What can hang from each mark:
F: J M Q S
J: C F H
X: S Y
A: Q
Q: A F
S: F
Z: S
C: J
G: X
L: F

Every row comes from one small tree of marks. Brackets hold a mark, then the marks that hang from it, in alphabetical order. Every link used is in the known rows. Which tree was each row made from?
In the rows, zero is written as 128.
Known rows:
(L (F J M (Q A) S)): [155 218 129 147 109 100 107 134  99 124 105 123 130 158 140 124 131 117
 120 111 149 141 138 163  72 161]
(S (F (J C) Q)): [142 179 137 121 126 123 117 126 109 140 104 134 120 130 132 143 114 121
 108 117 149 143 133 132 104 176]
(Q A (F (J C H) M S)): [158 191 136 161 124 108 101 133 113 143 101 119 118 137 121 150 112 100
  96 108 146 158 136 170  53 191]
(G X): [121 112 124 116 127 126 132 123 130 121 136 123 134 126 117 120 133 134
 133 132 124 122 134 108 140 105]
(A (Q (F (J C H) M S))): [154 188 137 164 124 109 100 134 113 147 103 116 114 137 113 147 111 101
  98 106 140 157 134 173  55 193]
(C (J (F M (Q A) S) H)): [147 252 136 173 113  96 109 128  88 133 100 125 121 139 169 144 115 108
 106 118 141 153 115 139  59 174]
(S F): [137 134 130 118 127 125 130 125 109 136 148 136 126 134 124 131 123 122
 123 125 143 131 136 115 129 129]
(J C (F M Q S) H): [128 240 138 162 119 105 111 128  99 132 102 128 121 115 132 146 116 114
  95 116 134 151 115 161  72 180]
(F J M (Q A)): [150 187 128 151 115 108 109 128 110 132 103 127 119 143 146 134 124 120
 118 120 156 139 126 142  94 176]
(Z (S F)): [139 157 125 110 128 123 129 125 106 139 162 137 140 123 117 124 123 128
 123 124 148 131 142 118 130 123]
(A (Q (F (J H) M))): [162 150 134 162 119 116 104 131 113 144 117 121 111 155 122 146 116 103
 106 114 142 153 129 144  78 184]
(S (F J (Q A))): [161 191 130 125 121 115 116 125  95 134 125 137 119 146 151 132 118 118
 122 118 161 134 127 109 104 165]
(S (F (J C H) M)): [140 150 144 142 119 128 111 128 123 145  97 128 113 132 118 156 110 110
  86 118 143 162 144 158  91 189]
(A (Q (F J M S))): [158 175 131 152 122  96 110 134  98 146 136 120 120 145 110 130 124 109
 117 109 148 143 142 165  76 156]
(L (F M Q S)): [133 198 125 142 110 102 118 131 100 122 122 127 139 147 127 121 136 122
 123 115 138 136 139 152  91 138]
(X Y): [127  98 127 123 126 135 135 121 132 123 142 122 121 113 124 127 131 129
 125 128 126 121 128 102 141 117]
(A (Q F)): [153 140 124 142 132 119 118 129 105 140 142 125 127 149 122 130 122 115
 132 119 141 129 119 120 104 150]
(Q A (F (J C) M S)): [157 184 134 155 127 101 106 134 105 146 106 119 125 136 113 142 117 106
 105 109 152 151 142 179  62 179]
(S (F M)): [135 133 131 134 119 114 124 124 103 141 143 134 128 136 114 136 124 119
 112 124 151 141 144 135 119 141]
(X (S F) Y): [131 104 132 104 130 133 140 122 111 129 180 133 123 109 111 125 124 121
 122 124 137 124 144  83 153 113]
(L (F (J C) (Q A) S)): [151 224 131 136 122 116 107 136 111 125  82 121 130 147 143 128 123 119
 120 111 139 139 129 161  70 174]
(Q (F M)): [141 126 128 147 123 110 120 128 106 141 140 127 132 144 108 138 126 115
 116 120 143 142 137 139 104 145]

Which tree is each row?
[129 174 140 149 121 118 110 133 135 135  90 119 116 116 119 146 117 114
  94 116 127 156 143 182  79 172] => (F (J C H) M S)
[154 180 134 141 135 111 110 135 109 145 112 118 121 134 113 135 116 111
 118 109 139 141 131 164  74 168] => (A (Q (F (J C) S)))
[147 173 134 117 120 117 122 126 103 136 130 138 119 139 138 134 122 121
 119 119 150 136 135 112 115 151] => (S (F J Q))
[130 205 135 145 120 103 112 131 115 136  93 123 123 116 123 137 122 122
 106 114 142 146 139 175  83 171] => (F (J C) M Q S)
[148 217 128 148 115  95 110 129 103 130 115 126 121 133 143 126 126 119
 120 115 155 136 134 154  82 160] => (F J M (Q A) S)
[127 203 142 160 123 112 114 131 112 135 105 123 121 113 119 148 117 112
  92 118 127 154 125 178  77 169] => (J C (F M S) H)
[138 206 133 131 119 116 116 130 123 122 118 130 115 125 148 131 123 119
 117 116 128 137 129 130  95 146] => (F (J H) Q S)
[133  92 135  88 127 131 140 121 119 125 173 125 120 111 102 121 127 124
 120 125 133 126 157  77 157 101] => (G (X (S (F J)) Y))
[152 182 134 157 128 101 105 134 105 150 109 116 121 136 104 139 116 108
 108 107 147 150 139 182  63 181] => (A (Q (F (J C) M S)))
[131 175 140 134 128 128 115 134 140 130  94 121 116 114 128 140 116 117
 104 117 118 147 136 162  88 160] => (F (J C H) S)
[141 187 140 144 115 121 108 125 111 141  94 133 113 134 131 156 109 111
  89 115 150 159 135 142  86 199] => (S (F (J C H) M Q))
[133 197 138 155 118 107 119 130 105 130 132 127 120 123 125 139 124 113
 102 120 129 147 127 159  87 143] => (J (F M S) H)
[147 214 129 161 118 102 113 125  86 131 118 131 124 140 147 136 123 118
 116 123 156 137 107 137  92 173] => (J (F M (Q A)))
[144 160 125 129 119 113 125 119  87 130 168 134 123 119 128 127 121 116
 118 119 164 128 135  85 127 151] => (X (S (F M (Q A))) Y)
[133 229 133 151 117  92 120 127  86 130 134 131 126 124 130 130 129 121
 114 118 143 136 123 152  92 143] => (J (F M Q S))
[153 198 134 145 119 110 106 125  97 144  95 131 120 138 135 146 112 114
 103 116 168 150 132 148  83 202] => (S (F (J C) M (Q A)))
[143 186 139 128 123 131 112 125 116 137  97 134 113 131 140 151 109 114
  99 116 141 150 128 123  95 187] => (S (F (J C H) Q))
[160 153 133 141 134 124 109 132 118 143  98 121 123 144 126 146 113 111
 113 115 145 144 126 149  83 181] => (Q A (F (J C)))
[152 188 123 128 123 115 120 121  90 132 140 139 127 141 150 128 119 120
 130 121 161 126 120  96 112 154] => (S (F (Q A)))
[130 172 141 147 131 136 118 129 124 131  97 126 119 121 132 151 114 116
 100 125 119 148 110 146  97 172] => (J C F H)
[129 171 142 162 123 125 113 129 119 136  93 124 120 124 122 155 114 113
  90 123 128 157 117 165  88 185] => (J C (F M) H)
[146 216 122 150 111  99 111 130  94 122 119 126 139 154 139 119 132 119
 128 114 149 134 131 149  79 150] => (L (F M (Q A) S))
[151 224 130 139 120 112 110 129 115 122 113 129 114 132 160 129 120 116
 121 115 138 134 121 125  83 160] => (F (J H) (Q A) S)
[135 166 139 158 118 119 118 128 113 132 120 128 118 132 128 147 122 114
 100 125 130 150 119 148  99 159] => (J (F M) H)
[140 180 138 138 118 112 113 125 104 145  99 132 120 133 123 148 115 117
  98 116 157 152 140 150  95 189] => (S (F (J C) M Q))
[160 181 133 159 119 103 105 133 106 143 130 121 113 146 119 138 118 102
 108 108 142 150 137 156  66 169] => (A (Q (F (J H) M S)))
[155 205 136 152 115 117 101 124 105 141  90 131 113 140 143 154 106 107
  94 114 162 157 127 138  75 215] => (S (F (J C H) M (Q A)))
[132 181 138 154 117 124 106 128 131 133  75 125 114 128 135 152 114 117
  95 118 136 156 127 155  85 199] => (F (J C H) M Q)
[140 144 136 118 117 116 127 123 100 133 158 133 115 117 117 133 123 116
 107 117 153 138 149 102 131 148] => (X (S (F J M Q)) Y)
